Each row comes from the steps of one walk. Every step used is in the known rows, and no mark comes twice. Write the walk behind each row, first mark first.
Known rows:
D > Y > B > E > S: -13 1 -4 -7 -3 11 1 3 -9 0 -5 -3 -4 2 11 5 -4 10 -28 6 -3 -6 0 4 -2 9 -6 3 0 -6 -9 -10 -4 0 -7
L > J > S > Y: -13 3 -6 -7 4 0 -2 9 7 1 -5 0 -4 1 -7 -1 7 1 -11 6 1 1 6 5 -2 -1 -1 -3 -10 -3 4 -6 -6 -3 1
L > J > S > E > B > Y: -21 3 -4 -2 -5 -11 9 11 2 0 -2 -2 -4 6 -2 0 9 4 -16 10 2 -2 0 -1 -2 -3 -4 3 -9 -2 3 -20 -3 -3 2
B > E > D: -4 1 -1 2 -1 -7 4 2 2 -2 2 -1 -2 3 3 -7 -1 10 -1 -1 -2 4 0 -2 -2 5 -5 4 4 2 0 -5 4 -3 -4
L > J > D: -5 2 -3 0 2 10 14 10 3 1 0 -2 -1 2 1 -7 -2 -3 -8 4 -2 0 3 -2 -2 -1 0 -5 -2 4 10 7 2 -3 -3
E > B > Y: -11 2 5 -1 -9 -16 13 3 -4 0 -2 -1 -1 5 0 2 5 -1 -8 2 -2 -6 -3 -4 0 6 -1 5 0 -4 -9 -6 -1 0 1
B > E > D > J > S: -11 1 -1 6 0 -1 1 6 11 -1 0 -3 -3 4 -1 -11 -3 15 -10 1 -1 6 0 0 -5 2 -1 -3 2 -2 2 -4 -3 -1 -4
E > B: -2 2 2 2 -6 -8 6 3 -4 0 0 0 1 -2 5 7 3 3 -2 3 0 -4 -1 -6 0 3 0 2 -1 -3 -2 0 -1 0 2
U > E > S > J > L > K: -12 1 5 9 8 40 -2 6 11 3 3 -6 3 2 -5 3 -1 2 -19 7 -3 -2 9 8 1 -4 -2 0 -3 -5 4 3 -1 -7 -9
E > B > Y > D: -17 2 4 -4 -9 -12 22 9 -3 0 -3 1 1 6 8 -1 -1 -2 0 1 -5 -5 -3 -12 0 4 -1 2 0 1 -12 -5 3 3 -1
S > E > D: -2 0 -1 -3 1 8 2 8 3 0 3 1 -1 1 3 -9 1 7 3 2 3 4 6 -6 0 -1 -2 6 -3 5 9 -14 5 -2 0
U > Y > D: -8 -1 2 -7 -3 -3 5 9 2 -1 -1 1 1 8 9 -2 -4 -8 12 2 -5 -1 3 -5 0 -2 1 -1 6 4 -5 -2 -1 4 -5
B > Y > D > J: -17 1 3 -4 -1 8 19 10 3 0 -4 -2 0 8 5 -16 -7 -3 -8 0 -1 -3 -2 -9 -2 2 2 -2 2 -2 -9 1 -1 4 -3
J > S > E: -6 -2 -4 -1 0 2 -6 4 6 0 -1 -1 -1 2 -7 2 4 5 -4 4 2 7 2 6 -1 -9 -1 0 -4 2 8 -18 -1 -1 -1
Y > S: -7 1 -2 10 -1 1 -5 2 4 0 0 -2 1 1 -2 1 3 3 -6 1 -1 -3 1 5 -3 -4 2 0 -4 -1 -1 -3 3 4 -3
K > L > J > D: -1 5 -6 2 5 11 15 8 6 2 0 2 -1 2 2 -9 -2 -4 -11 8 -2 0 3 -3 0 3 1 -9 1 7 6 10 2 -4 -4
J > L > K: -9 0 7 -2 2 17 -13 2 10 0 6 -3 6 -1 -8 -3 1 -1 -1 2 -3 3 2 -1 0 -5 0 -3 0 -3 -4 -2 7 -7 -2
L > J > D > Y > S > E: -14 1 -6 -4 1 17 12 17 6 1 -2 -7 -2 2 -3 -12 -3 6 -28 10 4 -5 8 3 -3 -6 -1 -2 -9 3 10 -20 5 -2 -5
U > J > D > Y > B: -3 0 2 -16 -6 27 7 6 2 3 -9 -6 -3 0 5 5 -2 3 -12 1 -8 -3 4 -3 -1 10 0 -5 0 -4 -13 3 -3 -5 -6
K > L > J > D > Y: 1 5 -4 -7 2 13 18 8 7 2 -4 -2 -3 0 1 -14 -5 2 -19 9 0 -4 5 -3 -1 6 1 -11 -1 5 0 2 1 -4 -2
S > E > U > J: 2 2 0 -2 -1 16 -2 2 1 1 -2 -2 0 -3 4 8 5 2 -6 1 3 -5 7 -3 2 -2 -2 7 -4 -7 3 -11 -4 -10 -1
U > E > B: 0 1 3 5 -8 6 15 3 -7 -1 0 -2 0 -1 4 7 5 4 -9 1 -2 -1 1 -5 0 2 -2 2 1 -3 -4 -4 -3 -4 -1
Y > B: -7 0 -2 -6 -2 12 -3 2 -6 1 0 1 -1 1 8 6 4 -1 1 2 -4 1 1 -6 0 4 0 2 -1 -3 -6 2 2 -1 -1
Y > S > E > D > J > L: -12 0 1 10 5 28 -2 19 10 2 4 -7 4 1 -2 -15 3 9 -18 9 5 1 10 -8 -4 -6 2 2 -9 2 11 -16 8 0 -6
E > S > Y: -10 2 -2 -1 4 4 1 8 -1 3 -5 2 -1 1 0 3 3 -1 -18 5 1 -5 7 8 1 4 -3 4 -5 -2 4 -4 -6 1 -3
J > L: -1 -1 3 1 2 6 -4 4 2 2 1 -4 4 0 -4 1 4 -2 -4 5 -2 2 2 -3 -1 -2 -1 -1 -3 2 2 -4 4 -2 -2
S > Y > B > E > D: -20 2 -3 -13 -1 4 2 10 -3 -1 -2 1 -5 3 6 -2 6 8 -7 3 -5 3 6 -7 -1 13 -6 11 0 -5 -6 -9 3 -7 -4
B > Y > D > J > L > K: -24 0 10 -6 1 25 7 13 13 1 3 -5 6 6 -3 -19 -6 -3 -12 2 -3 0 0 -10 -2 -3 2 -5 2 -4 -14 -1 5 -2 -6
B > Y > D: -13 0 2 -6 -3 -4 16 6 0 0 -3 0 0 9 4 -7 -4 -3 3 -2 -4 -1 -2 -6 -1 2 -1 0 1 2 -11 -5 2 3 -3
L > J > S > E: -8 1 -8 -2 3 5 -3 7 6 0 0 -1 -3 2 -3 -2 4 4 -9 8 4 4 3 4 -2 -10 -2 -2 -8 1 12 -14 -1 -3 0
E > B > Y > S: -19 3 3 9 -9 -14 8 6 -1 0 -2 -3 0 6 -1 3 7 3 -15 3 -3 -8 -3 1 -3 2 1 6 -4 -4 -9 -10 2 4 -2
K > L > J: 1 6 -7 2 5 6 5 1 2 1 0 4 -2 -1 5 -7 0 -2 -7 7 1 -2 2 -3 0 4 0 -7 -1 3 2 7 -1 -3 -1
K > L: 4 3 -2 2 2 3 1 -2 2 1 0 3 0 -1 1 -2 1 -1 -2 3 -1 1 0 -1 1 4 1 -4 2 3 -3 3 1 -1 -2
S > E: -4 -2 -2 -4 3 6 -1 4 0 0 1 -1 0 0 -1 -1 1 1 -4 4 4 2 3 1 1 -6 -2 6 -2 2 8 -15 2 -2 0
Y > S > E > U > J: -5 3 -2 8 -2 16 -7 4 3 2 -1 -4 2 -2 3 9 7 4 -11 2 3 -6 8 1 0 -5 1 7 -8 -7 1 -16 -1 -6 -5
B > E > D > J > L > K: -16 1 7 1 3 21 -5 10 14 -1 8 -5 4 0 -4 -18 -4 11 -15 2 -1 4 4 -8 -3 0 -1 0 4 -5 -4 -2 6 -9 -6
D > J: -2 0 1 1 2 9 3 4 3 1 0 -2 0 -1 1 -9 -5 0 -10 1 4 -3 1 -3 -1 1 3 -2 0 -4 0 6 -4 0 -1
Y > S > J > L > K: -21 1 4 8 7 21 -16 5 20 2 5 -6 4 1 -10 0 0 1 -6 7 -2 -4 7 5 -1 -7 4 1 -5 -7 -1 0 9 -3 -7

Write each row's walk:
-13 1 0 -13 -9 10 14 6 -6 -2 -3 -8 -2 3 7 2 -3 5 -21 4 -7 -7 4 -8 -2 7 -3 5 5 -7 -8 -13 1 -9 -5 -> J > D > Y > B > E > U
-7 6 -6 1 2 15 13 10 9 2 -3 -3 -2 0 -1 -13 -3 5 -26 10 -1 -7 5 2 -4 2 3 -12 -4 3 -1 -2 4 0 -6 -> K > L > J > D > Y > S
-21 -1 -1 -17 0 9 11 7 5 0 -7 -8 -7 5 3 0 -8 4 -18 7 -7 -4 6 0 -1 9 -2 5 3 -6 -5 -3 2 -6 -8 -> S > J > D > Y > B > E
-20 4 4 8 -3 3 5 10 12 1 -1 -7 0 11 -1 4 0 -8 -3 9 -5 -13 12 3 -1 -4 6 7 2 -3 7 0 -1 -1 -8 -> E > U > Y > S > J > D
5 2 3 -9 -4 8 6 5 3 0 -1 -2 -2 -1 2 -12 -3 12 -2 1 1 -4 4 -7 -1 7 -1 -3 -2 -1 -5 -7 2 0 2 -> E > D > Y
-5 4 -11 1 6 9 -2 6 8 1 0 3 -3 1 -1 -4 5 4 -11 12 4 5 4 2 0 -5 -1 -6 -6 5 10 -10 -2 -4 -1 -> K > L > J > S > E
-2 -1 -3 -3 1 8 -11 2 10 1 -5 -3 -2 -1 -5 8 5 5 -3 2 -1 7 3 7 0 -5 -2 -2 -5 -1 2 -11 -5 -5 -4 -> U > J > S > E
-4 7 -10 3 3 10 1 5 5 1 2 2 -1 0 2 0 7 3 -11 11 4 -1 6 -3 0 -6 0 -3 -7 -1 10 -15 -4 -8 1 -> K > L > J > S > E > U
-12 1 -2 11 2 20 3 15 8 0 4 -3 0 1 2 -17 0 11 -15 4 7 -1 7 -4 -3 -4 3 4 -7 -1 9 -12 5 2 -4 -> Y > S > E > D > J
-5 2 0 4 -3 -10 2 -2 -4 -3 2 -3 0 1 3 4 0 3 -9 0 -1 -4 1 -2 -1 0 -3 7 4 -5 0 -9 -2 -7 -2 -> B > E > U
-17 2 0 4 -3 4 4 11 4 -1 2 -2 -1 9 -4 -12 6 8 -9 4 1 0 4 -1 -2 -2 -1 9 -7 3 2 -23 7 2 -4 -> B > Y > S > E > D
-8 0 0 -1 1 15 14 10 4 0 -1 0 2 1 9 -11 -10 0 -4 -1 1 -1 2 -11 -1 0 2 -6 1 -1 -3 6 0 4 -3 -> Y > D > J
-14 -2 -4 -2 2 14 8 15 9 0 -2 -2 0 2 2 -8 -6 5 -7 4 3 6 4 -5 -2 -9 1 -5 -3 1 5 -11 -1 3 -4 -> Y > D > J > S > E
-6 5 -6 -14 -1 25 17 10 1 2 -4 -1 -4 1 9 -8 -2 1 -20 11 -4 -4 5 -8 -1 10 1 -10 -1 2 -6 4 2 -4 -4 -> K > L > J > D > Y > B
-11 0 8 0 4 28 -8 7 13 2 7 -5 6 -3 -7 -12 -3 0 -14 3 2 0 3 -4 -1 -5 3 -4 1 -7 -4 4 2 -6 -3 -> D > J > L > K
-9 -1 3 -1 4 21 11 14 6 2 0 -4 5 1 5 -11 -7 -2 -9 4 0 1 3 -15 -2 -3 2 -8 -2 1 -2 1 3 2 -5 -> Y > D > J > L
-14 6 -10 -9 7 6 11 12 11 2 -7 6 -3 2 3 -6 3 1 -6 8 -3 4 7 -4 -1 2 0 -11 -6 3 -3 -2 -1 -1 -3 -> K > L > J > S > Y > D
1 1 2 -12 -7 36 12 7 -6 0 -1 -4 -4 2 9 -6 2 13 -7 1 -4 0 6 -12 -2 10 -3 0 -1 -4 -13 -9 1 -3 -1 -> U > E > D > Y > B
-5 0 0 -16 -6 14 0 2 -5 1 -4 -3 -3 0 7 1 0 5 -8 3 -2 -4 2 -6 -1 6 0 0 -2 -6 -13 -6 0 0 1 -> D > Y > B
-11 2 0 -2 -5 14 10 13 3 0 -1 -9 1 1 -3 -4 -1 7 -24 7 3 -9 10 0 -2 -8 1 4 -6 -2 6 -27 4 -3 -4 -> J > D > Y > S > E > U
-7 1 -1 2 3 19 11 8 -4 2 -6 -1 -1 2 0 4 5 2 -24 3 -1 -2 8 9 0 3 -5 4 -4 -2 2 -7 -8 -2 -5 -> U > E > S > Y
-25 1 8 4 4 16 -21 7 21 2 5 -7 3 7 -10 -1 1 -6 -1 10 -5 -6 10 7 0 -9 5 4 0 -6 -2 -1 4 -3 -9 -> U > Y > S > J > L > K
-10 1 0 -3 -5 -5 -8 6 4 -1 2 -3 1 7 -2 6 7 -4 1 8 0 -2 8 3 0 -11 1 7 0 -2 7 -23 -7 -5 -1 -> J > S > E > U > Y
-10 -1 0 -16 -5 15 7 5 1 1 -10 -8 -5 1 5 5 -4 7 -21 1 -10 0 2 0 -2 11 -5 -1 4 -5 -15 -4 -2 -9 -10 -> U > J > D > Y > B > E
-23 -1 -1 -5 0 7 14 15 10 0 -3 -3 -1 9 -2 -13 -4 2 -13 4 1 4 0 -3 -2 -7 0 -1 -3 0 -2 -18 -2 2 -4 -> B > Y > D > J > S > E
-18 2 -3 -6 2 17 -1 10 -6 3 -5 2 -2 2 9 8 6 -1 -18 6 -3 -4 6 3 1 8 -2 5 -6 -5 -2 -1 -4 0 -4 -> E > S > Y > B
-17 6 -10 -12 4 13 -2 9 4 3 -6 5 -6 1 2 1 11 0 -11 11 -4 3 7 -2 -1 7 -1 -6 -8 -3 -5 -1 -4 -6 -1 -> K > L > J > S > Y > B
-24 0 7 -13 7 31 2 19 15 2 1 -2 6 -1 -3 -16 -4 -2 -14 3 0 1 10 -10 0 -3 1 -4 -2 -6 -8 -2 4 -6 -5 -> S > Y > D > J > L > K
-9 1 4 3 3 9 3 10 7 0 2 -6 2 3 0 -14 -2 8 -17 5 0 3 4 -9 -4 3 -1 1 1 0 3 -4 3 -4 -6 -> B > E > D > J > L
5 4 2 2 -3 9 -4 -2 0 2 -2 -2 0 -3 5 9 4 0 -2 -3 -1 -7 4 -4 1 4 1 1 -1 -8 -5 3 -6 -8 -1 -> E > U > J
-7 0 -1 5 0 6 -1 4 9 1 -1 -3 -1 1 -4 -5 -1 4 -9 2 1 2 0 3 -3 -3 3 -7 -2 -4 1 2 -6 1 0 -> D > J > S
-2 -1 3 -11 -3 7 14 7 3 1 -4 -6 -1 1 -4 -7 -6 3 -12 2 -2 -3 3 0 -1 2 0 -5 1 1 -2 -5 1 -1 -2 -> J > D > Y
-16 -1 3 -11 7 19 12 20 7 3 -4 -2 4 1 0 -12 -3 -4 -14 6 1 1 9 -13 -2 0 1 -3 -5 -2 -2 -5 1 -1 -5 -> S > Y > D > J > L
-8 -1 1 -16 -6 17 11 8 -2 1 -4 -5 -2 1 4 -2 -3 3 -11 4 -5 -2 4 -5 -1 6 0 -3 0 -1 -7 -4 2 -2 -3 -> J > D > Y > B
-19 1 2 -7 -4 8 0 11 0 -2 2 -3 -3 10 13 -9 -1 2 -6 5 -4 -1 4 -9 -2 9 -1 6 8 -5 -7 1 -3 -3 -7 -> U > Y > B > E > D > J
-8 2 -2 9 7 9 2 3 4 3 -2 0 -3 3 5 5 -5 0 -9 6 1 -8 5 8 1 3 0 2 -4 -3 10 8 -5 3 -4 -> E > S > J
-7 0 2 -1 7 9 -3 4 10 3 -2 -5 0 2 -6 2 0 -4 0 8 -1 -2 6 -2 0 -1 2 2 -5 -2 6 1 2 -3 -3 -> S > J > L
-16 -1 7 -3 4 33 2 14 14 1 6 -3 8 -1 1 -15 -9 0 -7 1 0 1 4 -12 -1 -6 3 -8 1 -3 -7 4 6 -3 -6 -> Y > D > J > L > K
-10 -1 -2 1 -6 -8 0 8 3 0 0 -1 0 -1 -2 9 7 7 -7 7 1 3 1 0 0 -5 -2 2 -5 0 7 -19 -1 -2 1 -> J > S > E > B
-9 4 -3 0 -1 14 12 12 6 1 -3 -7 -3 2 -2 -11 -3 6 -22 7 0 -8 5 2 -4 -2 1 -7 -7 1 3 -6 3 2 -4 -> L > J > D > Y > S
-9 1 -4 10 3 -5 2 1 -3 -1 -2 -1 -1 3 5 4 -3 5 -19 3 -1 -2 -2 11 -1 2 -6 3 2 0 5 -4 -4 0 -7 -> B > E > S
-11 1 -3 -4 -4 6 0 4 -4 -2 2 0 -3 4 11 -1 2 9 0 1 -6 4 0 -9 -2 10 -4 6 3 -1 -6 -4 5 -4 -5 -> Y > B > E > D
-13 0 -1 3 -3 0 6 12 5 1 0 -3 0 -2 0 1 2 7 -17 8 6 0 2 -2 -1 -5 1 0 -4 -5 7 -13 -6 -1 0 -> D > J > S > E > B
-17 3 -7 -11 4 4 9 15 7 1 -6 2 -3 3 2 -5 1 1 -3 5 -1 2 6 -4 -2 -2 -2 -7 -9 0 0 -4 -2 1 -2 -> L > J > S > Y > D
-18 2 3 -2 -4 -1 11 10 1 -3 1 -3 1 8 13 -7 -8 -5 -9 3 -2 -7 3 -10 -1 -2 0 4 10 -6 -5 -5 -6 -3 -7 -> B > E > U > Y > D > J
-11 0 2 5 -4 -5 -9 4 4 -1 1 -3 0 8 -1 2 4 -4 -1 5 -3 -4 3 7 -2 -4 3 3 1 0 -3 -5 -1 4 -6 -> U > Y > S
-3 1 2 -1 -4 16 3 7 10 3 -9 -8 -1 -1 -3 0 -2 7 -19 1 -5 -5 5 7 -3 3 2 -6 -3 -2 -9 -3 -1 -1 -9 -> U > J > D > Y > S
-5 1 0 0 -3 5 -2 2 3 0 -3 -5 -1 0 -2 -5 -1 9 -16 3 1 -7 2 4 -3 -1 1 -2 -5 -4 -7 -12 2 4 -2 -> D > Y > S
-13 2 -2 10 5 4 -4 2 10 1 -2 -3 -2 2 -2 2 -1 2 -4 4 0 -6 5 5 -1 -2 4 3 -6 -4 3 2 2 4 -4 -> Y > S > J
-1 6 -9 4 3 1 -1 1 8 2 -1 3 -3 1 -1 -2 4 3 -5 8 -1 3 1 2 -1 0 0 -12 -3 3 2 3 -2 -2 -1 -> K > L > J > S
-13 2 1 -5 2 8 3 14 12 2 -3 -1 -3 2 -6 -13 4 10 -9 3 2 3 9 -3 -3 5 2 -2 -5 -5 2 -3 -5 -1 0 -> E > D > J > S > Y
-18 1 -3 9 6 0 12 7 7 1 -5 -4 -3 7 1 4 -9 1 -21 7 -5 -4 5 12 -1 3 -3 4 2 2 13 6 -2 -3 -12 -> B > E > S > J > D
